In the rows, zero is written as 128.
Known rows, with every step that occurs
N/G/E/L: [216 182 105 129 145 131 102 152 133 151 135 121 100 166 118 131 100  88
 148 128 111 153 136 159 151 112 156 188 132 124 128 132 146 113  67 147
  84 128 147 151 153 132 125 144 131  28 121 151]
A/G/E: [153 149 132 104 100 124 105 125 171 155 136 118 130 154 127 123 103 127
 148 122 141 141 136 117 126 128 143 122 126 158 139 149 144  98 131  97
 124  87 143 144 129 129 123 143 126  70 127 144]
Z/W/J/N/G/E: [183 182 155  53 114 114 114 131 177 142 140 104 127 157 176 110 108  83
 130 122  19 187 130 153 143 160 170 198  91 115 110 123 165 185  59 166
 138 152 153 106 142 141 139 100 107  43 118 145]
K/S/R/E/G: [ 51 117 178 160 139 128 133 113 131 119 159 151 100  58 111 166 187  90
  96  97 164 153 165 154 166 136 112  99 107 119 121 116  97 126 218 117
 134 133 147 109  47 108 146 154 134 181 115  82]
E/R/S: [162 149 176 156 118 136 137 116  96 148 129 130 162 125 121 137 125 172
 129 111 131 119 118 124 159 131  97 145 116 148 158 133 125 118 164 101
 134 106  91 118 139 137 153 160 149 144 126 154]
L/F/R/S: [ 93 130  64 128 110 130 124 121 126 115 137 119 124 126 114 180 143 111
 127 123 121  99 107  95 127 109 125  94 151 131 144 127 132 111 143 137
 126 134 114 114 133 177 124 147 121 159 163 148]
W/Z/F/R/S: [ 84 144  67 112 104 114 150 177  53 131 117 127 115 131 122  49 169 211
 130 132  90  91 138  91  95 157 136 127 161 152 145 133 132 131  83 136
  94 115  64 173 140 172 138 180 150 182 140 152]
F/R/S/K/W: [ 87 110  81 132 126 170 129 164 116 114 121 129 129 111 119 135 131 175
 129 132 127 116 123 104  78 120 128 121 152 110 110 117 114 123 162 122
 138 112 100  72 148 140 111 102 136 152 114 103]
R/S/K/W: [ 89 109 126 141 118 179 134 149 112 116 131 137 145 115 128 117  88 150
 127 120 145 126 114 115  98 118 118 131 124 129 115 138 125 129 168 120
 137 119  89  88 140 112 102 105 128 147 108 125]
R/E/G/N: [ 75 118 162 115 110 117 134  59 114 148 117 132 128  91 119 142 132 120
 124 124 165 129 171  94 142 127 102 119 131 127 117 126 137 106 166 105
 149 171 111 132  58 133 129 116 114 140 123 135]
E/G: [ 45 138 151 144  99 123 102  99 116 145 121 122 129 163 141 132 100 112
 137 132 149 114 165 156 146 150 109 142 143 145 157 132 153 122 139 118
 135 159 140 141  54 139 140 144 117 104 133 141]
X/G/E/R: [223 161 220 107 113 125 106 157 124 159 117 138 170 146 142 136 109 167
 128 139 130 107  97 141 169 116 128 102 121 140 153 133 116 120 143 132
 133 117 141 135 230 100 139 144 145  51 138 133]
X/G/N: [169 104 148  96 109 121 123  95  95 131 122 140 150 147 149 130  99 149
 123 131 139 106  94  54 155 116 121  92 140 133 147 133 141 116 131 138
 144 166 134 152 206 104 110 124 126 113 145 144]
R/E/G/N/J: [104 130 156 104 128 108 155  61 107 142 106 148 136  92 135 146 131 119
 132 135 105 151 164  80  75 129  88 121 131 129 110  88 144 117 169 104
 149 196 116 102  53 129 160 102 119 131 129 151]
N/G/E/L/F/R: [214 177  41 123 148 117  96 156 162 132 121 106  86 171 104 177 126  43
 144 150 106 130 122 150 118  96 165 160 148 115 128 119 134 108  73 157
  77 137 175 133 159 159 119 137 115  44 153 135]
Z/W/K/S: [100  82 143 149 134 113 152  65 140  89 130 134 133 155 158 124 108 110
 119  95 150 120 115 141 100 186 109 133 113 139 134 140 140 164 172 131
 182 138 165 172 136 113 169 178 142 153 136  76]
J/N/G/E/L: [228 180 115 106 152 125 110 147 142 152 147 114 106 173 125 128 104  89
 122 133  88 206 152 197 219 114 171 193 138 124 124 121 157 119  24 148
  94 130 146 140 134 135  96 128 126  25 126 157]
Z/F/R/S/K: [ 78  97  91 116 106 130 126 196  92 137 111 129 121 122 134  87 164 203
 145 141 124 114 135  94 127 135 138 119 135 109 134 126 115 111  95 130
 107 113  56  95 144 161 109 100 149 152 136 132]
S/K/W/J/N/G: [147 129 129  96 139 130 125 136 168 104 115 118 136 164 159  92  62  89
 117 147  64 198 121 161 125 127 160 205 107 112 107 110 143 178  80 155
  98 172 145  83  98 105 108  40 108 116 100 106]
J/N/G/E: [191 165 147  76 108 122 118 133 133 150 141 113 131 160 157 127 101 102
 127 137  83 191 144 159 222 103 159 189 131 119 120 121 164 124  45 155
  95 170 144 140 123 134 108 106 116  42 130 150]
W/J/N: [105 143 136  81 135  95 109  97 161 118 139 126 140 163 158 115  93 121
 115 126  74 162 124 161 170 139 150 145 112 125 142 122 158 179  75 141
 152 150 137 116  93 137 127  99 112 121 133 145]
E/L/F/R: [136 131  26 165 164 112 100 129 151 115 125 115  99 177  99 174 117  70
 127 149 154  99 113 153 105 122 140 101 153 128 147 124 121 120  93 134
 134 117 165 121 123 163 114 148 118 132 161 129]
W/J: [ 92 151 132 105 128 101 101 105 159 121 130 134 142 157 151 120  91 116
 142 126  95 110 105 120 103 138 136 141 104 132 147 135 149 167 117 138
 142 138 137 131 116 134 158 122 120 123 126 143]
X/G/E/R/B: [214 161 232 115 108 142 114 149 113 167 127 141 177 110 163 131 164 179
 127 136 147 101 105 120 169 107 126  54 125 139 128 136 135  91 108 139
 108 112 147 144 229  74 143 133 132  59 134 152]
L/F/R/E/G: [ 35 121 101 148 119 106 117  91 155 128 114 116 117  98 101 180 149  77
 129 142 160 106 155 149 120 120 116  80 160 128 127 124 117 110 153 135
 119 165 138 105  31 171 140 127 106 169 154 120]
L/E/R/S/K: [151  48 170 130 116 132 135 156 109 137 112 128 160 126 101 141 120 146
 140 123 150 148 119 120 160  86  94 153 115 134 169 127 108 113 163 104
 127  98  72 109 167 115 120  88 165 106  82 143]
K/W: [110 142 126 150 129 160 121  93 123 108 126 130 135 153 150 118  68 133
 127 140 153 108 114 134  85 119 110 131 124 128 116 140 138 134 137 132
 148 146 147 104 111 118 125 143 107 132 124 118]
Z/F/R/E/G/N: [ 68 120 123 104 110 104 130  88  97 152  99 129 102 101 127  96 188 174
 128 151 142 118 194  81 115 137 113 112 142 110 109 116 117 100 103 113
 135 168  89  84  59 163 125 121 124 145 134 127]
L/F/R/B: [ 95 128  76 134 123 133 116  99 140 121 127 121 125 126 156 163 171  97
 131 147 157  79 114  97 119 102 124  54 156 120 114 130 149  95  82 152
 111 153 167 134 111 136 127 109  97 157 160 138]
F/R/S/K: [ 85  94  86 122 115 132 125 178 113 134 126 128 135 114 116 151 152 168
 145 121 130 113 123 104 137 128 135 117 160 115 133 116 118 114 142 128
 132 114  88 111 148 156 119  89 148 151 126 128]
K/W/Z/F: [ 99 153 105 137 125 145 147 140  69 107 104 132 125 167 151   4  77 167
 119 157 129  92 131 126  48 148 122 144 130 152 123 154 141 157  85 138
 114 139 117 162 118 119 113 166 116 171 124 131]
K/W/Z: [109 147  99 141 131 149 143 125  94 104 118 127 133 158 135  68  68 137
 119 141 136  97 116 132  52 138 122 141 152 159 124 144 143 157 136 132
 133 142 149 185 121 110 123 160 117 165 119 116]
Z/W/J: [ 99 152 141 117 124 111 110 110 160 122 133 119 138 155 164 113  99 113
 144 115  89 105 107 123  64 185 132 132  92 128 129 139 149 185 126 141
 185 131 146 109 123 144 162 130 110 132 125 135]
Z/F/R/B: [ 89 136 102 132 117 130 115 133  91 144 112 126 116 128 175  77 203 202
 143 160 145  82 144  89 125 132 129  74 146 116 102 131 145  91  22 150
  92 136 117 116 110 141 133 131 116 149 142 148]
A/M: [116 122 111 133 102 107 128 106 155 116 136 116 131 156 127 131 104 130
 138  86 152  24 115 127 157 124 119 128 134 131 143 143 149 131 160  95
 134 157 138 148 131 134 128 119 146 139 135 130]
S/R/E/G/N/J: [111 124 159 115 136 127 159  87 120 135 135 151 102  54 126 159 180 112
 126 137  81 160 170  74  90 131  97 112 109 106 108  82 120 127 182  99
 150 179 138  95  68 101 147  97 103 155 126 149]
L/F/R/S/K: [ 82  88  72 118 108 131 124 166 134 116 127 118 133 126 109 174 138  97
 138 131 138 109 107  97 125 108 130  94 157 120 143 124 116 115 149 134
 121 126 108 113 149 148 100  79 127 164 153 127]
K/S/R/E: [119 102 161 157 154 127 144 117 133 108 165 155 114  52 122 164 187 108
 101  94 165 145 117 126 172 112 118  86 105 112 103 122  95 131 194 132
 141 119 147 113 103 104 135 144 137 201 119  79]
Z/F/R/E: [ 95 118 105 143 130 108 134 129 105 133 109 127 120  97 132  88 176 197
 140 145 149  97 142 113 133 124 130  88 135 114 100 125 107 115  72 146
 110 140  83  91  84 179 135 139 132 179 141 125]

Rows
[168 142 126 121 120 116 133 107 113 133 138 108 129 166 156 116  95 110
 129 134 103 185 132 160 228 120 142 190 139 132 125 120 159 128  50 154
  85 188 137 142  75 144 115 110 114 113 138 148] => J/N/G
[187 150 116 121 143 130  85 156 153 129 141 138 133 165 108 157  79  65
 117 134 137 118  89 154 145  96 156  67 137 138 152 147 131 119 105 151
 127 105 162 149 231 107  94 160 118  48 160 154] => X/G/E/L/F
[ 94  80 136 136 135 103 141  58 138  86 129 145 133 158 137 132  98 115
 111 103 159 128 119 140 139 140 115 136 123 139 149 132 145 142 170 129
 140 148 161 190 127 107 161 172 151 144 141  80] => W/K/S
[246 183 190 117 113 122 120 138 124 167 107 113 142 153 147 132 117 118
 150 147 113 137 127 141 158 112 126 206 114 130 137 130 133 115 112 132
  80 149 144 142 152 123 156 127 138  40 123 132] => N/G/E/R
[ 85 114  60 124 124 154 157 198  90 108 118 130 129 114 111  90 131 177
 120 133 111 106 121 105  37 140 133 130 176 144 116 122 117 148 163 126
 134 108  98 153 155 131 106 113 143 184 110 102] => F/R/S/K/W/Z
[179 173 140  96 100 133 107 137 128 150 129 117 123 147 154 131 102 101
 159 131 105 139 127 126 154 102 145 185 125 123 123 138 154 113  89 160
  78 164 145 158 145 135 137 129 122  37 130 140] => N/G/E
[101 102 128 147 136 161 119 142 129 114 112 134 142 150 144 107  67 123
 137 146 171 116 116 132  88 122 124 132 124 116 113 133 126 132 143 130
 143 143 142 103 123 100  98  75 116 136 113  99] => S/K/W
[ 93  83 136 152 122 123 150  71 140 106 132 110 134 159 150 114  97 134
 150 119 129 101 121 136  95 185 117 135 124 136 130 147 148 155 122 133
 180 131 149 183 128 127 152 165 113 146 145 129] => Z/W/K
[155  56 167 146 126 170 139 140 115 116 107 128 157 117 111 131  96 151
 122 134 150 153 115 126  96  84  88 160 116 129 143 129 101 119 178 100
 137  98  88  64 165 103 111 100 155 116  66 122] => L/E/R/S/K/W
[ 28 133 122 149 112 106 121 120 110 148 103 126 111 102 122  97 179 180
 135 154 146 111 187 140 131 149 120 105 137 118 114 122 112 110  87 131
 108 148  85  85  32 178 147 149 130 157 138 126] => Z/F/R/E/G
[ 89  96 134 125 103 146 128 162 109 134 136 133 149 119 125 130 115 150
 145 109 147 128 113 105 155 125 122 128 133 130 141 136 130 121 156 124
 131 114  81 135 141 130 110  91 139 146 126 143] => R/S/K
[197 127 190 116  97 137 130 186 155 170 122 125 160 122  94 142 128 159
 145 106 142 165 132 114 147 138 130 139 116 161 149 140 110  91 186  61
 114  36  94 117 168 109 116 102 162  86 110 135] => A/G/E/R/S/K
[166 170 110 121 150 133  90 146 139 146 141 134 116 165 112 137 107 107
 137 128 141 128 131 165 135 117 151 133 133 127 136 139 140 117  98 128
 148  92 146 139 168 126 114 155 130  44 127 147] => G/E/L
[215 166 182 129 114 116 116 130 167 168 112 113 147 156 116 131 108 145
 146 129 143 146 131 135 135 139 126 145 115 168 153 140 124 100 154  73
 123  69 149 125 140 118 138 145 142  66 121 131] => A/G/E/R
[238 192 187 114  97 143 133 146 107 164 126 121 149 122 125 146 136 140
 141 116  89 151 123 125 165 103 122 202 117 140 138 132 134 107 140 121
  76 122  99 134 172 132 162 152 152  53 118 156] => N/G/E/R/S
[ 84 108 165 122 117 134 137  82 125 142 153 133  96  57 115 155 183 107
 114 125 140 137 172  82 151 128 109 106 113 100 113 123 108 111 177 101
 159 150 136 121  71 105 115 105  97 161 125 137] => S/R/E/G/N
[100 111  85 144 140 110 130 101 150 117 121 115 131  94 106 176 152  92
 131 139 161  92 107 120 121  98 125  65 147 124 108 124 109 117 128 150
 126 151 137 112  88 169 127 116 112 189 162 118] => L/F/R/E
[160 157 139 101 125 106 135 110 157 126 135 103 132 162 178 104 102  89
 131 122  39 183 122 154 147 178 151 199  99 128 118 122 162 189  52 162
 133 169 145 106  91 151 149 109 107 117 125 145] => Z/W/J/N/G
[137 132 106 183 176 123 124 112 129 129 137 136 120 107  91 139 125 132
 130 112 175 124 125 167 151 120 125  97 137 141 112 138 120 117 109 125
 135 102 110 132  93 140 125 158 131 161 130 145] => R/E/L
[159 161  50 117 158 120  84 148 172 130 127 121  96 167  97 181 126  61
 129 149 129 108 122 154 105 103 156 102 147 112 137 126 126 116  93 141
 142 103 171 119 172 153 106 140 119  58 160 132] => G/E/L/F/R
[106  71 150 156 144 131 157  94 150  85 161 133  97 118 148 137 157 103
 110  99 131 132 116 130 110 187 119 123  95 112 123 133 117 164 192 127
 188 113 184 164 150  89 152 172 122 173 136  76] => Z/W/K/S/R
[117  99  35 155 154 128 118 180 141 118 133 124 112 137  76 182 130  84
 132 129 146 126 108 137 119 119 144 100 158 122 144 121 106 112 130 123
 125  86 109 114 157 150  91 103 137 150 146 135] => E/L/F/R/S/K
[199 175 203 111 119 126 107 137 131 161 112 129 153 148 138 141 115 141
 140 144 138 115 128 149 149 116 125 150 111 131 147 133 128 120 138 113
 147 119 147 129 165 121 143 130 136  55 128 131] => G/E/R
[ 98 165 122 118 139 136 106  85 163  98 124 132 137 155 157 102  67 120
 123 137  93 115 107 128  44 130 130 144  96 125 119 134 140 175 135 135
 157 141 150  86 118 117 150 138 108 127 111 117] => K/W/J
[ 85 112 109 130 116 170 158 180  87 107 124 138 149 121 110  76  85 154
 120 117 127 118 118 112  62 136 123 135 152 158 126 140 130 151 168 123
 126 109  93 176 148  99  98 112 135 187 104 126] => R/S/K/W/Z
[160  88 163 138 116 132 131 106 102 133 129 121 155 125 109 151 129 157
 127 115 131 144 120 120 158  88  86 157 118 147 175 135 123 107 156 105
 131 102  84 103 151 135 147 154 161 104  94 164] => L/E/R/S
[149 109 180 146 119 138 139 165 102 149 114 131 167 122 117 139 122 164
 140 118 154 131 112 126 158 137 106 142 122 134 151 127 108 115 172  99
 132 100  86 120 152 117 128  91 156 144 114 132] => E/R/S/K
[185 179 197 104 107 143 126 138 117 160 134 133 159 115 121 150 137 165
 130 114 116 127 123 130 155 115 115 145 115 133 148 136 131 108 170 102
 140  88  99 123 182 132 147 154 150  70 124 152] => G/E/R/S
[244 197 205  65 130  92 117 126 171 153 115 112 150 164 153 118 111 103
 124 145  34 198 130 170 186 119 162 219  92 120 138 108 149 165  74 140
  97 143 148 113 136 122 157  92 131  35 114 139] => W/J/N/G/E/R
[ 87 109  64 124 131 136 139 206  82 114  82 130 113 158 134  17 114 181
 136 176 133  97 140 119  24 153 144 132 155 127 113 124 111 153  83 141
 110 138 116 141 138 124  94  97 130 177 120  86] => S/K/W/Z/F/R
[131  71 119 189 200 114 156  91 159  80 165 154  86  70  74 158 180 107
  93  92 156 157 130 171 155 138 130  95 107 116 113 124  87 139 174 118
 144  80 153 173 120  83 141 189 141 194 128  78] => W/K/S/R/E/L
[133 132  54 178 184 108 125 130 136 133 129 129 105 100  79 156 163 156
 134 124 161 115 132 153 131 125 137  89 160 129 105 116 104 111  97 131
 138 101 114 113  93 169 135 157 140 159 126 120] => F/R/E/L
[176 187 147  39 119  97 104 127 175 140 139 116 130 161 164 118  99  92
 126 135  26 190 133 157 178 113 176 206 105 114 126 119 170 166  50 162
  95 161 143 123 129 131 135  92 116  35 122 150] => W/J/N/G/E
[142 111  96 195 185 135 132 128 161 108 167 130  89  81  72 175 152  50
 116 125 158 125 112 151 148 106 132  66 107 117 112 133  88 124 135 132
 131  94 152 121 106 110  91 144  96 197 146 147] => S/R/E/L/F
[148 115 124 190 200 128 140 136 141 108 171 156  94  69  86 169 189  95
  93  93 173 157 126 163 164 119 127  87 106 119 106 126  84 126 175 116
 146  83 148 117 116 106 124 170 144 185 116  88] => K/S/R/E/L
[ 80 110  89 132 116 169 131 181  94 118 106 134 123 121 133  73 137 205
 128 152 124 114 135 100  74 133 129 122 131 106 104 127 106 119 111 128
 121 113  71  47 143 144 101 112 137 158 119 111] => Z/F/R/S/K/W
[148 127 153 151 128 160 170 183  84 120 105 135 167 124 104  75  94 169
 116 130 137 124 111 132  64 144 107 154 143 162 133 134 106 151 187  99
 125  95  99 157 160  92 121 113 150 185  99 109] => E/R/S/K/W/Z
[ 73 110 102 109 116 108 129  62 145 127 106 119 113  95 105 184 158  69
 118 147 155 112 161  81 109 111 109  87 156 113 118 116 121 105 165 119
 150 178 144 110  58 159 119 101 103 158 153 121] => L/F/R/E/G/N
[ 93  77 152 148 142 137 153  74 139  89 169 151 106  86 156 137 206 118
  98 102 148 132 129 115 149 131 119  81 108 109 113 130 134 117 152 130
 119 116 183 201 135  51 151 151 119 171 134  94] => W/K/S/R/B
[100  60 156 154 161 115 169  74 154  81 161 150 108  58 109 146 182 117
 105  90 149 146 125 136 158 127 121  96 104 112 110 125  96 142 194 129
 136 116 150 171 112  83 151 162 135 209 135  72] => W/K/S/R/E
[ 72 105  72 106 105 119 151 222  61 133 107 130 123 124 115  43 166 206
 140 140 107 106 142  92  97 156 147 122 163 140 142 128 115 139  95 133
  97 106  60 172 154 152 107 111 155 188 129 130] => W/Z/F/R/S/K
[101  73 162 163 138 151 167  84 138  90 171 138 107  84 173 127 210 115
 106  93 141 126 128 110 113 179 116  77  97 114  97 134 130 142 153 132
 162 106 189 181 143  64 151 155 109 184 133  95] => Z/W/K/S/R/B
